(in the rows, 128 means zero)
Known rows, with every step that occurs:
E > K > M: [136 114 136 146 138 120 147  97 122  75 175 122  91 113  90 152 153 115
 114 138 134 134  90 123 105 131  99 104 118 109 187  69 117 155 135 150
 108 135 162 161 122  87  90 103 112 112 127 120 145 113  92 106 163 136]
Q > D: [141 115 126 128 153 105 163 132 162 106 109 124 144 143 123  95 144 110
 120 128 141 138 108 150 111 165 136 128 151 113 137 116 150 127 120 151
 115 115 124 134 139 140 104 105 115 118 104 103 150 153 112 118 106 117]
G > K: [141 143 115 137 111 145 132 115  84 132 141 133 159 122 106 154 145 120
 138 133  79 112 141 132 123  96 105 108 129 123 106 124 128 111 138 148
 119 165  95 149 141 131 146 109 117 133 111 102 124 110 118 150 128 153]
E > K: [136 132 145 137 136 118 130 105 117 115 156 126 104 132  97 146 148 116
 132 126 113 123  93 118 133 127 105 126 122 122 141  96 127 151 139 134
 127 126 138 156 145 115 100  97 126  95 123 116 124 126 133 115 129 134]
Q > D > E > K: [156 125 136 116 174  78 148 100 127  88 124 101 147 161 119 141 181  93
 125 114 119 143  67 163 125 154 134 114 155 116 142  87 144 123 130 145
  73 125 120 196 184 157  71  60  94  69  88  84 125 180 146 135 130 136]
Y > D > E > K: [133 140 121 110 181 108 149 107 116 121 108  98 140 136 117 156 134  90
 122 136 113 128  53 168 127 141 138 128 158 136 122 122 102 163 162 156
  91 134 109 167 180 164  73  82 118  50  98  74 123 169 156 114 142 117]
M > K > E: [157 114 157 129 154 142 129 129 138 116 129 106  55 108  63 139 128 145
  59 112 136 123  97  85 132 144  95 117 128 102 170 121 110 160 133 103
 162 139 165 133 114  96 137 113 155 136 139 167 130 138 101 161  90 112]
D > E > K > M: [143 110 124 123 145 109 128 100  96  78 161 101 109 123 114 171 164 112
 106 119 133 140  77 146 103 125 112  98 135 118 189  71 120 139 139 140
  70 146 156 193 157 128  91  91  84  88 119 111 119 136 114 122 185 145]
Y > D: [124 136 114 129 165 136 143 145 153 136 104 133 141 122 122 114 107 107
 121 154 129 123  91 153 116 144 147 142 149 130 119 146 108 149 151 166
 134 116 113 102 132 142 101 122 141  96 109  92 147 152 119 105 115 100]
K > V: [152 121 123 143 121  91 118 136 138 104 120 123 110 123  97 129 123 132
  89 111 139 140 131  95 154 144  83 133 153 133 164  98 145 163 140 117
 137 131 130 113 139  97 146 131 160 125 160 137 134 127 117 104 106 169]
Q > D > Y: [142 144 127 139 175 125 184 113 201 119  66 131 168 157 128  97 130 131
  98 141 145 128  91 147 107 161 125 129 143  92 143 112 145 134 139 184
 119  89 101 131 117 135 118 117  97  83 100  79 126 158 122 150  81 113]
D > Q: [111 131 129 106 166 109 141 139 151 120  97  97 140 158 113 111 124 124
 119 141 136 121 105 142 120 141 137  99 151 119 149 125 122 153 126 156
 113 123  96 141 126 136 118 128 105 106 109 112 134 155 148 150 115 142]
F > K > E > D: [179 107 150 100 132 103 189 165 169 152 102 113  46 118  64 122 134 141
  65  87 156 136  83  66 134 149 113 119 111 110 169  79 145 142  95 114
 141 166 135 136  83 114 171 109 144 186 125 180 159 142 115 142  98 130]
G > D > E: [123 127 121  96 168 111 144 116 123 133 102 130 160 142 122 141 142 111
 132 125 139 154 114 155 152 154 126 129 170 118 125 115 111  96 152 121
  96 145 121 128 171 196 102  98 123 114  92 108 143 163 149 156 129 126]
M > K > F: [132 132 155 144 142 130 140 101 134 106 164 123  79 117  96 142 164 129
  78 119 167 142  88 108  62 119 110 111 110 101 212 107  97 156 106 134
 118 130 177 118  89  91 150 109 123 139 140 179 148 119  38 138 147 100]
M > K > E > D: [171 101 159  93 141 104 169 143 166 142  92 120  32 113  77 137 143 141
  52  86 155 130 101  79 129 168 106 123 123 100 147 100 145 145  99 100
 133 159 134 137  83 124 163 129 146 169 121 194 152 141 104 159 115 122]
H > X: [112 128 120 123 151 143 108 131 143  92 135 145 135 145 144  98 130 110
 116 159 123 131 147 117 103 126 153 126 134 134 108 139  97 109 109  92
 137 127 114 110 109 126 130 145 102 103 113 122 133 101 141 106 128 133]
H > X > Y > D > Q: [ 52 152 111 103 252 156 125 167 176  75  94 121 178 197 135  47  96  44
 100 230 138 118  94 168  53 142 177 107 170 146 112 188  66 192 121 165
 138 113  58  76 109 128 113 157  80  23  82  54 180 132 156  73  92 140]
Y > D > G > K > E: [166 119 117 125 198 159 171 150 107 113  54 119 161 103 102 141 113 166
  89 158  71 108 109 122 129 133 126 159 138  82 106 113  88 146 159 187
 125 137  68 192 167 158 144  95 131  99  81  83 115 134 133 158  72 131]
G > D > E > K > V: [156 131 138 126 165  52 129  97 114  92 114 123 127 135  61 163 169 107
  88 108 123 163  91 115 183 169  66 125 197 113 167  71 129 145 176 126
 103 150 132 146 198 147  84  69 150  75 115 109 151 157 151 122 100 176]
K > M: [125 107 113 137 127 139 139 126 126  92 150 129 117 109 116 133 137 135
 103 150 154 137 114 132  93 134 115 102 129 114 179 107 130 128 121 153
 108 125 151 129 108 103 124 132 111 145 137 129 146 113  86 116 159 130]
Z > K > F: [140  75 139 149 137 128 172 133 123  68 155 122  95 148 109 154 153 130
 117 121 132 162 101 142  88 134 122 123  78 124 196  77 137 142 101 155
 128 106 146 128  94 104 105 111 127 122 129 115 143 104  49 129  98 121]
H > X > G > D: [115 142  99 164 187 107 119 131 145 113 135 168 166 166 149  94 132  91
 145 176 137 152 150 127 141 119 171 153 177 124 111 131  79  90 158  90
 146 140 127  79 144 165 128 133 141 101  98 129 157  97 122  87 122 108]
Z > K: [146  82 130 154 147 137 157 137 128  92 134 121 107 156 124 152 147 116
 124 126 115 141 137 126 122 139 116 138  93 137 131 104 144 141 127 145
 159 122 125 125 121 114 101 118 136 107 124 105 120 129  94 127  85 124]
X > H: [121 146 158 130 141 160 115 128 109 104 141 137 143 141 145 111 121 126
 146 148 113 122 134 139 101 125 148 115 114 134 111 126 107 118  96 103
 132 129 141 128 114 131 127 151 106 124  99 122 114  96 139 122 133 161]
G > D > E > K: [135 138 139 116 171  94 145  93 109 123 119 133 138 150  99 158 157 105
 138 118 113 147  84 147 161 152 102 126 161 110 126  89  94 109 167 129
  92 144 127 151 190 177  80  59 122  76  85  97 151 154 154 138 119 134]
M > K: [133 136 153 145 148 129 122 100 138 125 133 122  92 127  92 145 151 129
  91 113 140 127 119 104  93 130  96 115 125 121 154 131 107 145 129 123
 143 148 152 121 109 100 138 126 135 122 148 170 129 138  89 142 142 105]
M > K > E > D > Q: [157 105 163  69 176  92 170 151 180 121  68  91  47 144  70 111 144 135
  39 107 159 131  80  92 120 178 120  89 151  84 167  99 141 177  90 128
 110 156 113 152  90 132 151 124 122 150 103 182 149 167 114 176 108 133]
G > X > H: [ 81 141 182 117 153 172  96  96 130 102 111 124 149 153 166  95 100 111
 161 182 111 136 127  99 105 138 135 116 109 142 102 131  75 119  96  96
 114 130 149 103  97 144 102 168 103 100  90 108 116  73 144 140 112 181]
Z > K > E > D: [192  53 136 103 147 103 205 174 148 107  88 130  56 137 100 139 142 133
  89  97 122 154 117 103 149 170 119 141  89 112 139  74 180 136  96 118
 144 139 110 138 103 130 120 121 149 147 100 134 141 126 105 146  60 130]
F > K: [142 136 144 157 134 125 144 119 145 145 143 116  99 135  86 145 139 126
 101 120 141 121  97  88 104 106 104 114 114 135 168 118 102 149 124 136
 154 156 150 123  99 100 152 114 133 141 157 156 134 139 102 123 123 117]
E > D: [140 115 128  80 121  90 165 148 153 159  96 149 111 136 138 122 143 117
 126 104 150 133 123 125 118 148 142 129 126 119 103 103 164 119  95 117
  91 149 103 129 105 153 159 133 123 161 107 149 153 136 116 134 150 147]
Q > D > E > K > V: [176 114 126 125 166  37 141 112 134  65 114  82 126 153  77 137 178 106
  80 102 126 152  68 136 146 173  93 114 189 113 175  56 161 165 148 139
  88 120 116 182 194 124  91  63 118  65 114  97 136 183 138 104 110 174]

Rows:
[165  96 137  77 126  97 166 167 156 135  81 128  71 112 105 111 123 145
  87  94 133 137 114 105 158 160 128 130 123 106 124  96 165 129 106 109
 118 148 111 147 112 147 155 127 145 175  99 152 146 131 142 147 105 147] -> K > E > D
[ 83 155 108 127 234 183 132 146 103  80  86 160 227 172 156  93 119  76
 119 216  80 112 148 146  27  96 147 145 129 119  70 162  54 139 142 169
 128 140  32 120 138 134 159 134  74  29  73  58 145 108 140 101 113 154] -> H > X > Y > D > G > K
[173 117 129 117 155 150 144 136  84 109  91 119 150 113 113 157 131 176
 104 129  65 110 141  98 141 106 109 142 111  78 121  96 110 121 142 154
 123 155  89 204 170 141 166  99 115 130 100 115  95 118 136 175  85 157] -> D > G > K > E
[ 71 152 122 107 224 145 157 171 161 105  81 104 175 176 114  77  94  59
 108 192 144 121  71 178  75 147 158 108 171 131 135 183  99 209 145 195
 131 108  70  85 130 127 112 146 111  39  92  59 169 160 140 100  92 143] -> X > Y > D > Q
[184 105 135 125 178 126 176 141 124  91  73 116 163 123  99 130 151 162
  90 130  84 128 128 130 121 154 118 146 138  66 133  85 133 118 142 176
 109 131  82 216 169 153 142  80 106 126  70  86 125 144 129 180  67 147] -> Q > D > G > K > E
[126 130 134 120 199 135 159 124 140 135  52 127 167 125 151 124 107 147
 118 158 122 127 113 143  99 137 150 171 138 100 120 127  87 161 145 190
 102 119  86 149 147 160 120 123 120  87 110 112 120 170 133 124 119 105] -> Y > D > G
[ 69 151  98  98 222 152  98 157 128  69 104 126 191 170 164  93 101  41
 101 198 120 128  98 174  58 115 180 120 173 169  85 193  63 139 134 121
 120 132  71  89 154 154 120 143  86  26  85  73 142 144 167  85 135 127] -> H > X > Y > D > E
[152 123 136  86 133 101 187 129 107 134  82 146 153 139 143 156 182 155
 120 106 122 134 135 125  67 116 131 131  92  67 145  50 134 108  86 165
  26 172  69 193 110 159 201 101  83 169  83 144 130 113  75 164 163 169] -> E > D > G > K > F
[141 115 112 112 164  81 144 125 145 101 103  97 163 149 141 121 156 113
 120 119 135 150  93 178 111 155 151 117 168 114 137 120 149 108 127 136
  78 128 111 168 165 169 102  92  93 107  92 100 127 190 143 143 135 128] -> Q > D > E
[151 133  81 161 157 136 106 160  92  85 158 127 148 134 111 121 133 118
 115 166  73 117 150 107 146  77 161 124 149 126 103 137 103 101 152  87
 168 161 107 149 161 118 171 130 136 121  98 118 119  67 131 117 106 132] -> H > X > G > K > E
[129 136 106 100 183 124 142 133 130 130  86 104 155 132 144 135 115 103
 112 144 121 137  79 172 120 139 157 130 171 141 112 140 104 136 142 145
  97 126  97 142 172 174 101 114 119  84 102  90 125 175 150 126 141 111] -> Y > D > E
[ 61 139 152 120 167 166 100 118 128  91 105 127 144 169 151  99  97  72
 142 182 135 138 120 108  92 111 101 125 120 161 111 162  90 150 131 117
 118 120 129  73 117 108 123 168 116  78 125  92 148 100 145 122 102 169] -> G > X > Y
[119 147 108 150 202  84 111 103 110  93 143 137 168 179 140 131 155  70
 146 154 117 154 118 146 146 115 158 134 186 130 104 105  73 101 175  81
 102 155 130 137 198 173 102  91 123  48  84 109 129 127 156  95 154 119] -> H > X > G > D > E > K
[147 111 134 160 138 134 154 115 144 103 165 121  80 110  71 137 144 129
  81 133 179 131  80  99  81 114  93  97 108 116 224  90 104 146 122 154
 130 152 174 120  75  77 148 119 115 154 167 152 142 135  63 117 152 122] -> F > K > M
[ 82 119 167 111 224 135 138 101 167  65  44 123 192 187 180  73 116  94
 133 184 138 149 129 114  61 148 119 152 134 102 118 134  99 159 134 164
  71 107  97 120 127 126 117 142  82  47  98  84 145 140 144 135  85 163] -> Q > D > G > X > Y
[138 156 105 171 189 117 173 120 158 153  87 147 180 164 126 112 109 124
 132 151 155 133 120 133 150 119 127 158 163  93 137 124 101 123 194 159
 135 114 120  95 150 148 144 129 153  95 103 115 124 142 119 138  91  96] -> X > G > D > Y
[161 104 117  94 142 119 192 127 109 122  82 155 154 128 139 156 169 150
 111 118 126 134 146 122  67 120 124 124 108  65 135  55 142 113 103 176
  39 188  77 195 112 144 185 115  76 164  97 138 135 120  74 157 187 176] -> E > D > G > K > M
[196  41 147  96 177 100 206 158 150 106  41 123  92 145 134 153 141 165
  79  94 123 155 147  95 136 169 130 175  73  87 134  47 161 139 107 140
 111 135  91 179 112 144 151 121 135 134 100 145 112 143 112 161  68 136] -> Z > K > E > D > G
[145 143 126  96 150 110 192 129 181 164  53 146 135 156 145 113 119 131
  98 110 161 122 114 117 112 143 125 136 114  98 110  97 160 124 108 148
  95 127  81 129  90 144 168 151 106 124  94 134 121 147 131 153 127 138] -> E > D > Y
[131 128 147 115 166  89 159  86 105 103 141 127 125 142  99 162 173 113
 128 116 134 162  58 155 128 149 106 119 150  93 197  58  91 118 140 138
  71 141 153 160 175 172  86  45 116  89  83 104 162 138 100 135 137 132] -> G > D > E > K > F
[ 69 143 123 121 174 163  89 151 133  70 145 149 162 168 149  85 122  68
 122 183 129 131 139 136  63 110 141 119 124 161 107 166  91 135 116  91
 157 130 103  78 109 100 148 162  98  70 111 103 160  90 140  92 121 152] -> H > X > Y
[147 108 138 130 186 105 173 120 159 103  66 125 177 147 153 111 155 144
 117 127 135 140 128 139  95 166 141 155 141  83 139  91 131 125 134 172
  89 107 103 171 145 145 127 105  90 101 102 108 124 170 120 141 115 118] -> Q > D > G
[116 143 111 137 200  85 159 138 154 136 101 121 167 174 109  97 128 108
 142 161 152 147 117 146 156 142 160 125 202 106 149 136 113 143 178 154
 116 139 109 108 169 166 122 121 148 104 102 122 148 144 127 122 110 123] -> X > G > D > Q
[153  42 174  81 193 121 182 133 167  97  12 104  88 164 153 135 120 157
  90 127 125 166 133  58 133 175 108 177  79  90 128  54 129 144  96 120
  95 131 101 158 106 155 119 143 124 114  92 125 110 123 125 170  51 158] -> Z > K > E > D > G > X
[174 133 156 101 173 129 195 128 188 144  52 125  62 131  80 125 123 158
  26  97 164 122  84  73 110 165  91 131 114  76 157 100 135 155 110 141
 133 140 115 139  76 107 176 137 128 132 112 176 125 158 103 183  90 116] -> M > K > E > D > Y
[130 136 111 165 164  93 146 132 134 148 118 152 163 144 119 114 127 111
 149 143 149 151 134 134 162 128 148 147 172 104 130 127 110 112 183 126
 138 139 141  90 166 156 128 113 172 129 113 137 149 126 113 111 122 100] -> X > G > D
[165 134 140 160 127  93 135 126 148 117 140 108  83 123  53 148 143 127
  64 109 154 134 101  59 133 125  65 119 142 133 203  83 128 185 134 128
 163 155 150 117 111  66 165 110 164 138 186 164 148 136  99  97  97 156] -> F > K > V
[158 123 135  82 146 105 174 130 108 154  64 149 164 140 145 147 164 144
 131  97 106 126 165 115 104 111 137 140 111  81  87  71 146 106 107 157
  59 177  47 192 130 174 187 117  94 148  91 134 114 132 121 168 157 164] -> E > D > G > K
[143 128 135 121 138  87 128  94  98  83 155  94 113 142 121 167 176 119
 114 109 129 152  64 153 101 124 124 104 121 111 190  68 110 136 112 133
  66 133 145 191 159 135 104  71  95  89 113 123 121 128 103 130 167 141] -> D > E > K > F
[ 75 127 165 111 199 159 103  98 133  95  63 118 180 176 187 106 103 106
 136 181 131 139 145  93  73 116 109 164 112 121 108 146  69 156 132 144
  78 125 107 110 128 123 142 161  95  62 126 111 116 115 157 138 107 168] -> D > G > X > Y
[101 114 166 110 176 137 118  78 146 117  55 113 154 148 182 129 111 159
 136 158 127 143 145  80 115 125 113 168 122 112 119 108  75 135 126 136
  77 123 115 142 129 153 125 143 105  95 123 118 105 134 150 159 114 153] -> D > G > X
[168 104 155  76 172  90 199 166 193 135  69  89  57 149  52 104 133 141
  55 104 169 125  60  74 133 162 122  94 141 103 180  83 147 175  86 142
 116 172 104 153  88 135 172 114 118 161 108 167 156 158 126 156  84 145] -> F > K > E > D > Q
[146 148 119 156 188  63 142  98  99 128 135 125 158 154 113 159 157  95
 151 119 129 154  91 153 168 121 138 138 187 117 128 101 100 118 213 119
  86 155 135 151 224 175  95  69 146  80  92 126 117 147 136 121 149 111] -> X > G > D > E > K
[100 131 118 105 205 118 164 145 172 130  65  96 146 145 120  94 104 110
 112 176 141 122  71 165 110 165 153 111 179 118 140 150  98 188 136 184
 113 112  76 120 131 153  92 122 111  76  88  82 150 169 133 117 102 117] -> Y > D > Q
[168 113 155 146 146 132 149 150 134 118 132  99  64 104  60 140 119 151
  74 120 141 123  80  72 138 133  97 121 114 120 187 106 107 156 134 124
 178 141 160 137 109  96 154 109 150 148 145 153 139 126 116 140  72 109] -> F > K > E
[108 117 201 114 212 139 138  78 160  73  42 119 191 172 193  81 118 142
 154 197 115 148 136 120  75 169 146 147 131  86 111  93  74 119 100 141
  66 107 116 146 109 163 104 148  72  83  76  89 110 123 146 142  99 176] -> Q > D > G > X > H
[140 130 135 116 150 101 120  98  96 107 136  99 127 149 125 171 162 109
 128 108 110 137  89 146 131 123 122 117 139 126 121 101 121 134 144 116
  75 138 120 184 186 140  99  88 108  78 110 114 107 155 152 136 156 138] -> D > E > K
[166 121 135  87 155 115 198 159 186 146  38 132  98 129 112 109 104 160
  65 109 145 124  96  93 141 166 114 140 116  82 133  95 157 141 113 142
 116 121  91 147 101 144 166 141 126 142  93 134 120 138 150 169  75 136] -> K > E > D > Y
[156  89 188  84 179 113 172 119 180 131  23 101  70 140 119 124 110 165
  74 126 157 150  99  18 116 150  96 155 103  87 159  65  96 153  95 124
  87 169 120 159  82 142 174 123 118 157 116 176 130 133 144 173  92 154] -> F > K > E > D > G > X
